What can hang from each mark:
gepe: meto
tuda: bape kuzunu
bape: befu
metema: resa
deron: dumiv zerug
rako: ladolu
zerug: befu
vuruban: befu vamesa
libot: resa
gidil: resa
dumiv: deron ratib
meto: gepe
resa: metema
ladolu: rako vela
ratib: dumiv vamesa
vamesa: gepe rako ratib vuruban
befu: metema vuruban zerug

Every row comes from one small tree of marks. The marks that hang from a mark follow it in brackets, in alphabetical order. Every link used is in the known rows. Which tree was each row made from?
In the rows, zero is written as 128.
Known rows:
bape[befu[metema vuruban[vamesa[ratib]] zerug]]: [100 142 151  80 136 142 165  95 118 121 120 103 114 157 102 181 167 110
  90 107 144 122  61  75 149 101 168  84 171  91 126 157 125  82 145 191
 145  68 111 116 149 113 108 163  85 114]
deron[dumiv[ratib] zerug[befu[vuruban]]]: [164 141 133  91 167 185 111 126 127  56 160 110 161 135 159 127 185 152
 117 136 122 158 155 134  87 120 138 203 168 113 193  56  69 129 113 151
 129 167 128 168 120 134 111  89 144 164]
deron[zerug]: [122 131 109 132 133 132  99 119 117  98 142 151 135 145 156 102 143 147
 135 131 130 136 138 137 101 163 124 160 118 142  99 105 118 131 111 125
 133 151 131 125 125 138 138 106 151 153]
bape[befu[metema[resa] vuruban[vamesa] zerug]]: [100 124 101 121 127 149 170 120 113 107 128 139 147 181 102 147 180  99
 109 121 142  95  47  76 160 116 161  64 153  86 151 156 139  92 143 177
 140  60  61 116 158 137  79 160  85 137]
dumiv[deron[zerug] ratib[vamesa]]: [150 156  66 139 138 125 112 103 134 109 140 125 136 138 172 113 168 144
 140 120 131 151 205 182  88 124 109 187 106 144  93 119  80 116 120  87
 148 110 138 150 109 142 157  87 153 187]
dumiv[deron ratib[vamesa[vuruban[befu[metema]]]]]: [168 146  87 131 113  91 145 132 184 173 116 111 134 127 110 144 132  98
 142 123 131 153 230 180 145  68 131 150 134 118 146 133  92 104 148 101
 169  80 118 161 112 120 153 120 140 136]
rako[ladolu[vela]]: [135  96 116 159 131 149 116 139 120 112 149 140  97 165 154 122 127 141
 132 123  94 105 170 134 126 148  94 175 110 156 132 121 150 137  96  71
 138 178 124 113 134 127 125  90 141 125]
befu[metema vuruban]: [ 99 110 139 111 125 145 169 106 131 120 121 130 122 138 120 159 131 105
 107 103 131  99  87 126 119 107 169 148 137 121 125 128 161 117 136 151
 140 132 118 121 141 107 129 142 122 113]
tuda[bape[befu[zerug]] kuzunu]: [113 142 106 130 163 111 186  92 100 159 147 155 160 175 171 139 138 116
 111 108 124 101  62  61 104 186 145 121 137 139 142 112 144 141  81  96
 109 106 135 173 107 122 150 138 125 129]
tuda[bape[befu] kuzunu]: [119 157  98 118 145 100 143  98 116 166 132 176 154 152 172 133 110 126
 104 118 112  98  77  58  95 188 133 154 125 152 139 101 148 149  71  74
 100 149 160 158 112 117 156 127 144 122]
ratib[dumiv vamesa[rako vuruban[befu]]]: [176 134 106 131  94  78  90 134 169 167  98 149 126  89 104  86 116 112
 165 158 161 153 224 155 150 116 111  86 121 128 105 151 114 131 172  70
 128  99 127 107  98 124 127 106 127  93]
tuda[kuzunu]: [134 118 106 137 123 119 120 118 117 119 134 168 129 123 167 123 111 130
 117 112 110  98 112 112  90 170 129 147 100 137 121 119 151 145  91  93
 120 145 140 153 110 118 156 128 155 131]
befu[metema vuruban[vamesa] zerug]: [ 99  87 130 116 113 159 195 100 124  94 123 112 121 166 120 180 170  92
 100 106 148 118  66 110 156 108 169  83 146  92 120 152 150  86 154 172
 159  76  59 121 137 110 120 158 102 115]
deron[dumiv[ratib[vamesa]] zerug]: [151 161  74 111 150 146  75 118 123  47 131 147 143 116 173  82 159 161
 148 134 133 172 199 160  93 140 120 207 126 123 126 109  53 115 115 118
 150 138 124 144 106 143 137  76 154 182]
zerug[befu[metema vuruban[vamesa[gepe]]]]: [123 103 173  85  90 161 125 136 135  80 116  84 128 146 126 175 125 113
  91 129 134 132  79  96 156 102 140 109 152 104 164 118 150 118 142 178
 111 131  90 126 158  87 124 162 111  87]
gidil[resa]: [126 142 113 182 132 145  80 113 123 115 153 151 147 119 149 107 128 142
 139 129 131 101 145 116 105 141 112 138  95 125 107 130 152 140  92  97
 128 188 127 152 132 144 133 106 154 131]
ratib[dumiv vamesa[rako vuruban]]: [154 140 116 128  98  78 104 121 162 158  96 145 120  90 120  78 108 126
 170 141 162 131 181 152 122 118 117 119 108 140 101 156 130 144 174  54
 115 108 160 109 112 110 119 112 110 110]
vuruban[befu[metema[resa]]]: [122 114  93 160 127 127 121 169 111 112 134 174 150 135 113 111 131 111
 124 139 114 116 131 145 137 126 138 106 117 115 149 129 137 125 116 141
 149 127  75 125 130 148 139 139 151 142]
bape[befu]: [120 158 114 127 141 123  79 106 119 151 147 161 143 141 126 101 122 147
 121 122 117 113 123  89 106 154 125 146 123 135 104 122 137 120 104 111
 128 140 158 132 142 146 119 114 136 129]
bape[befu[metema vuruban[vamesa]]]: [110 135 119  89 109 140 128  96 142 130 105 137 125 158 111 162 142 107
  93 119 139 117  85  70 148 108 158 118 159 103 124 142 141  83 134 152
 148 100 104 107 150 108 109 143 106 103]
vamesa[gepe[meto] rako[ladolu] ratib[dumiv]]: [130 136 178 117 143 125 121 155  92 170 120 105  78  87 116 136  70 170
 127 157 126 153 126 147 134 104  77 116 113 173 119 140 145 158 143 113
  93 178 179  64  98 120 114 106 124 102]
befu[metema]: [101 121 126 135 129 130 130 122 122 114 124 149 131 137 130 127 113 124
 118 108 122 115 111 137 115 119 155 164 119 133 121 130 146 126 116 129
 147 137 121 132 137 115 151 136 135 132]
zerug[befu[metema vuruban]]: [126 105 162  93 129 162 152 123 126  93 145 111 141 147 124 156 142 112
  98 106 129 108  86 124 108  85 166 155 147 119 159  99 159 131 130 149
 118 131 114 140 147 102 129 141 121 109]
befu[vuruban]: [117 118 133 118 120 146 136  97 129 135 142 133 125 130 127 145 136 123
 113 116 126  99 108 116 107 143 134 130 125 128 105 124 160 126 131 131
 125 151 134 125 140 129 122 129 136 113]
vamesa[gepe rako ratib]: [116 158 186 127 141 106 100 142 137 147 102 104 110  53 123 131  80 150
 136 139 107 127 119 130 121 162 109 116 120 140  92 135 124 157 126 154
 128 159 209 117 133 133 150 148 137 115]
zerug[befu]: [148 125 144 132 127 142  86 132 113  95 170 134 149 135 144 110 127 145
 115 122 116 124 130 129  92 132 121 156 116 139 136  98 148 145 113 109
 114 163 136 155 138 137 143 122 157 132]
meto[gepe]: [120 118 123 159 138 112 116 129 115 133 183 166 117 143 136  79 123 145
 117 124 107 121 120 127 129 166 145 164 114 145  79 115 140 121 104 122
 139 124 139 150 130 141 131 123 147 149]
ladolu[rako vela]: [146 100 111 169 115 139 129 153 134 129  94 150 127 167 164 117 131 125
 137 109  92  94 170 116 104 159 101 144 103 165 126 107 128 149  95  87
 151 171 156 150 130 138 120 103 148 130]
gidil[resa[metema]]: [101 150 102 192 134 127  65 116 109 141 151 159 147 111 136 148 117 130
 151 119 133  83 118 114 106 133 117 145  89 137  84 141 167 166  96 106
 106 172 145 164 143 149 152 117 156 141]
deron[dumiv zerug[befu[metema[resa] vuruban]]]: [134 111 122  95 153 176 147 160 107  31 139 136 165 146 134 108 173 129
 129 131 134 136  86 136 115 100 161 186 171 102 229  70  98 135 117 175
  92 144  71 137 151 137  88 120 117 175]
libot[resa]: [124 122 130 162 126 145  78 111 136 131 166 156 134 122 125  68 106 151
 143 122 119 113 150 114 113 156 145 126  85 128 113 141 136 128 111 131
 120 165 141 155 132 143 128 116 145 123]
befu[zerug]: [111 113 126 153 141 141 142 110 101 114 164 132 137 147 138 116 144 129
 129 107 128 119 111 130 113 151 135 114 113 122 103 136 137 125 122 130
 141 121 118 152 132 143 132 132 134 137]
bape[befu[metema[resa] vuruban]]: [ 99 146 112 116 142 139 147 125 121 132 126 157 148 153 100 125 145 113
 116 120 125  78  66  91 124 113 157 124 144 112 154 127 153 121 122 152
 119 113 124 112 162 133  87 140 103 136]
vamesa[gepe[meto] rako vuruban[befu[zerug]]]: [160 127 180 136 109 120 182 181 153 210 106  89 130 100  78 172  96 110
 163 155 134 161 136 113 186 115 105  29 161 117 128 113 134 136 184 195
 146  94 134 120  96 152 100 145 142  81]
deron[dumiv zerug[befu]]: [154 127 126 103 148 165  80 137 108  51 159 140 159 139 156  84 150 162
 135 132 127 173 147 134  97 140 129 211 150 126 177  66  78 134  98 132
 106 170 111 155 128 147 126  94 153 169]
bape[befu[metema[resa] vuruban zerug]]: [ 91 129 116 123 155 148 191 120 102 123 140 140 161 173 101 132 175 102
 120 109 136  80  45  92 130 109 170  97 156  95 155 139 147 116 131 175
 126  73 101 127 160 137  81 151  85 141]
vamesa[gepe rako[ladolu] ratib[dumiv]]: [117 127 171 125 157 104  87 133 108 142 123 101  83  82 129 102  85 167
 128 156 119 137 141 157 135 146  88 128 107 162 110 153 123 165 116  87
  94 176 195  84 121 106 133 113 105 104]
vamesa[rako]: [131 132 134 149 135 121 115 123 143 141 121 146 128  90 130 116 109 134
 136 130 114 116 129 139 110 157 131 128 111 141  85 127 139 141 125 111
 157 141 163 118 122 145 151 126 156 122]
ratib[dumiv[deron] vamesa[rako]]: [146 131  85 150 115 105 127  96 135 165 114 148 121  94 137  88 125 128
 153 120 151 145 193 184 105 111 117 145  85 147  83 164 119 128 140  36
 115 102 128 122 109 136 150 108 117 142]

Write each row's tree:
[131 161 119 133 119 124  73 126 127  96 125 114 132 103 157 106 114 148
 135 132 125 131 172 142 110 144  99 134  93 134  88 140 115 138 132 121
 138 140 163 144 126 119 152 118 146 128] => dumiv[ratib[vamesa[gepe]]]
[130 106 135 138 125 114 174 140 149 154 128 117 139 156  91 144 136  90
 141 121 139 140 141 135 173 104 158  88 159 103 155 128 126 112 151 164
 155  79  95 150 124 121 121 150 120 111] => vamesa[vuruban[befu[metema zerug]]]
[110  92 147 119 120 148 211 109 147 110  92 107 120 129 110 184 158  86
 110 116 143 121  70 116 161 108 177  64 152  93 104 154 140  96 166 173
 178  58  82 106 125 113 133 168 101  99] => befu[metema vuruban[vamesa[rako]] zerug]
[138 131 147 148 117  85 138 200 177 161  76 127 143  83  77 115  87 103
 167 167 115 121 137 133 189 133 124  67 149 112 168 124 122 156 152 170
 140 112 134 113 134 133 113 161 125 105] => vamesa[gepe rako vuruban[befu[metema[resa]]]]
[162 137 156 102 102 105 137 164 157 180  99  83  85  94 107 138  58 143
 167 159 139 144 138 133 166  96  81 102 133 160 109 130 154 150 185 122
 114 123 178  67 117 123 102 114 136  74] => ratib[vamesa[gepe[meto] rako[ladolu] vuruban]]
[156 124  80 130 108 113  84 117 116 137 135 139 109 142 136 124 168 136
 110 151 144 195 219 162 139 135  92 125 118 128 123 140  73  93 115  95
 118 133  72 118  93 144 151 103 133 162] => vuruban[befu vamesa[ratib[dumiv[deron[zerug]]]]]
[132 128 165 114 133 106  81 142 136 122 112  85  75  79 126 145  81 156
 117 164 104 143 116 126 162 159  82  95 118 145  95 155 121 136 126 130
 136 157 175  74 133 126 146 135 134  98] => vuruban[vamesa[gepe rako[ladolu] ratib]]
[ 92  97 123 145 145 156 212 131  98  99 144 131 144 158 110 141 173  97
 123 106 135  82  48 129 129 113 169  92 133 101 149 141 158 128 142 170
 130  93  81 133 151 134 102 159  99 145] => befu[metema[resa] vuruban zerug]
[135 128  62 130 113 123 110  92 110 118 137 149 125 154 166  76 160 140
 147 118 167 159 199 181  98 119 111 179  96 148  99 142  98 120 125  49
  90 112  96 125 109 128 135  85 115 175] => ratib[dumiv[deron[zerug]] vamesa]
[134 164 204 118 122  79 106 151 176 182  92  82 102  52 100 132  67 142
 161 146 115 124 130 126 146 153 105 111 142 140 124 127 119 164 149 154
 119 150 230 121 136 121 125 152 123 103] => vamesa[gepe rako ratib vuruban]
[116 145 155 118 100 115  62 135 120 111 123 103 100 101 134 140  94 152
 112 143 114 141 118 106 142 168  92 106 113 127 104 150 126 123 124 154
 118 163 146 123 141 126 148 151 136 120] => vuruban[vamesa[gepe ratib]]
[150 137 167 116 155  86 121 141 163 175 127  94  81  76 100 127  85 149
 150 149 110 117 136 148 136 131 103 129 136 162 123 125 130 152 138  98
 133 148 221  96 131 125 126 122 131 109] => vamesa[rako[ladolu] ratib vuruban]
[156 161 184 108  93 109 111 180 141 207 122  93 107  96  83 176  71 138
 139 156 123 160 150 108 163 117  80  80 151 136 145 105 135 131 162 192
 114 160 165 120 110 142 108 139 158  92] => vamesa[gepe[meto] ratib vuruban[befu]]
[130 110  89 151 139 142 135 150  93  91 153 152 166 173 145  81 175 135
 130 127 143 142 137 182 100  86 137 185 119 139 204 107 109 147 107  85
  75 128  69 143 130 126 121 108 101 206] => ratib[dumiv[deron[zerug[befu[metema[resa]]]]]]
[ 89  94 146 120 141 160 211 100 115 113 139 114 132 159 119 165 160  95
 109  93 141 102  74 125 127 104 180 113 145 104 128 136 156 111 144 170
 145  91  98 134 141 110 118 155  99 120] => befu[metema vuruban zerug]
[100  89 107 138 115 157 193 131 111  77 130 130 135 167 114 156 178  95
 113 122 141  96  50 111 156 114 159  63 136  87 145 161 153 100 154 173
 144  79  42 120 145 134 106 167 100 144] => befu[metema[resa] vuruban[vamesa] zerug]
[125 139 123 120  79 142  98 136  85 133 123 138 118 131 139 108  90 151
 135 135 164 155 152 132 122 100  87 118  89 148 102 151 157 136 158 109
  82 144 109 102 106 119 116 106 129 111] => ratib[dumiv vamesa[gepe[meto]]]
[114  98 101 167 143 134 158 164  97  98 146 158 158 155 110 115 160 102
 127 128 126 117 113 147 149 122 151  73 125  99 148 139 132 120 125 162
 153  91  53 138 127 157 131 148 134 148] => vuruban[befu[metema[resa] zerug]]
[ 88 121 125  92 163 131 252  84 111 153 117 137 154 184 153 186 154  81
  91  91 135  85  22  56 122 138 187 121 168 115 166 114 156 129 100 139
 111  76 115 157 119  86 131 158  91 105] => tuda[bape[befu[metema vuruban zerug]] kuzunu]
[ 96 140 133  93 139 140 147  96 132 149 119 140 137 154 108 145 132 113
 105 104 131  99  82  86 125 106 171 143 161 116 130 126 147 110 125 152
 133 115 138 118 155 112 102 137 105 106] => bape[befu[metema vuruban]]
[153 115 107 136 131 138 106 114 103 116 172 132 151 170 156  93 170 148
 125 123 146 164 177 170  89 111 114 193 115 149 156  96 104 142 103  64
  76 148 103 156 116 131 130  89 120 179] => ratib[dumiv[deron[zerug[befu]]]]
[130 132 144 140  98 115  87 139 151 123  95 119 117  85 132 126  91 136
 132 151 116 142 124 111 159 172 106  87 113 125  84 147 126 130 136 142
 151 139 139 107 129 134 147 144 139 100] => vuruban[vamesa[gepe rako]]
[132 126 142 110 151 135 130 125  97 107 148 114 131 156 144 117 160 143
 113 111 143 167 152 184  89  76 142 208 131 147 180 106  93 137 105  98
  78 134 118 145 119 104 146 115 102 185] => vamesa[ratib[dumiv[deron[zerug[befu[metema]]]]]]
[164 115 108 144 104 116  84 138 158 133 107 155 129  95 121 135 122 117
 120 160 117 156 173 122 159 159 114  66 119 115  79 137 117 103 139 123
 188 116  92 105 106 156 161 131 173 100] => vuruban[befu vamesa[rako]]
[141 148 148 129 117 109  86 128 143 125 107 128 102  71 125 143 108 141
 118 144 113 138 125 123 123 156 113 102 114 133  81 147 121 120 137 127
 161 132 155 103 118 145 162 145 152 125] => vuruban[vamesa[rako ratib]]
[139 106 106 136 131 104 118 112 129 158 116 100  92 106 141  86  98 143
 154 138 141 152 192 185 142 114  87 143  90 159 101 167 118 145 130  42
  88 121 142  93 122 118 139  99  99 112] => ratib[dumiv[deron] vamesa[gepe rako[ladolu]]]
[158 126 178 143 105 134 164 191 169 195  92  91  85 118 109 166  69 136
 170 154 102 127 157 112 176 114  71 125 147 161 161 105 158 161 157 123
 133 165 168  84 115 116  84 109 132  83] => vamesa[gepe[meto] rako[ladolu[vela]] vuruban]
[124  94  84 166 117 137 144 162 104  81 135 154 150 165 114 130 165  97
 116 141 130 135 114 127 174 124 145  47 124  86 143 156 126  96 137 166
 169  77  18 130 126 153 133 154 135 142] => vuruban[befu[metema[resa] zerug] vamesa]
[126 160 185 110 113  89  92 146 151 163 122  85 107  92 106 129  79 145
 148 138 116 122 129 114 135 151  96 128 135 138 136 125 128 153 137 155
  96 166 205 142 148 117 120 148 121 118] => vamesa[gepe ratib vuruban]
[145 148  88 153 156 136 127 107 135 135 154 124 140 144 162 125 168 145
 131 123 112 144 183 170  89 142 118 195 114 148 119  99  82 125  97 102
 156 142 143 159 110 147 151  95 153 192] => dumiv[deron[zerug] ratib]
[ 93 126 177  84  98 135 129 125 135 110  95  79  92 110 115 183 110 119
  92 126 128 128  78 102 158 120 135 104 144 108 131 153 138 106 143 196
 124 135 127 105 147  92 129 173 105  96] => befu[metema vuruban[vamesa[gepe ratib]]]
[152 160  81 125 141 139  76 119 123  79 138 148 143 100 157  88 133 154
 142 125 124 153 190 149  94 131 120 194 113 121 129 128  83 114 119 100
 154 149 133 156 112 149 139  93 158 159] => deron[dumiv[ratib[vamesa]]]
[136 129 169 126 114  89 138 169 191 176  72 105 126  84  83 139  76 101
 154 152 123 144 152 133 188 125 137  88 164 114 143 122 117 141 152 172
 155 111 153 117 120 106 132 153 126  74] => vamesa[gepe rako vuruban[befu[metema]]]
[122 146 158 140 137  97 118 121 129 192 114 101 107  70 119 115  98 146
 140 129 121 147 164 168 119 137 102 139 103 151 116 152 109 152 117  96
  91 153 181 126 114 127 146 135 104 140] => vamesa[gepe rako ratib[dumiv[deron]]]
[ 92 138 125 126 160 138 151 107 107 130 138 141 151 175 115 127 143 122
 119  98 136 117  84  99 131 113 171 133 145 114 128 139 128 111 120 153
 150  80 120 140 142 126 120 139 103 133] => bape[befu[metema zerug]]
[152 112 129 104 135 161 160 104 133 119 168 101 143 161 145 146 180 126
 117 116 135 136 133 146  99 113 131 173 147 133 149  75 120 128 119 126
  92 132 116 153 140 138 122 113 132 154] => dumiv[deron[zerug[befu[vuruban]]]]
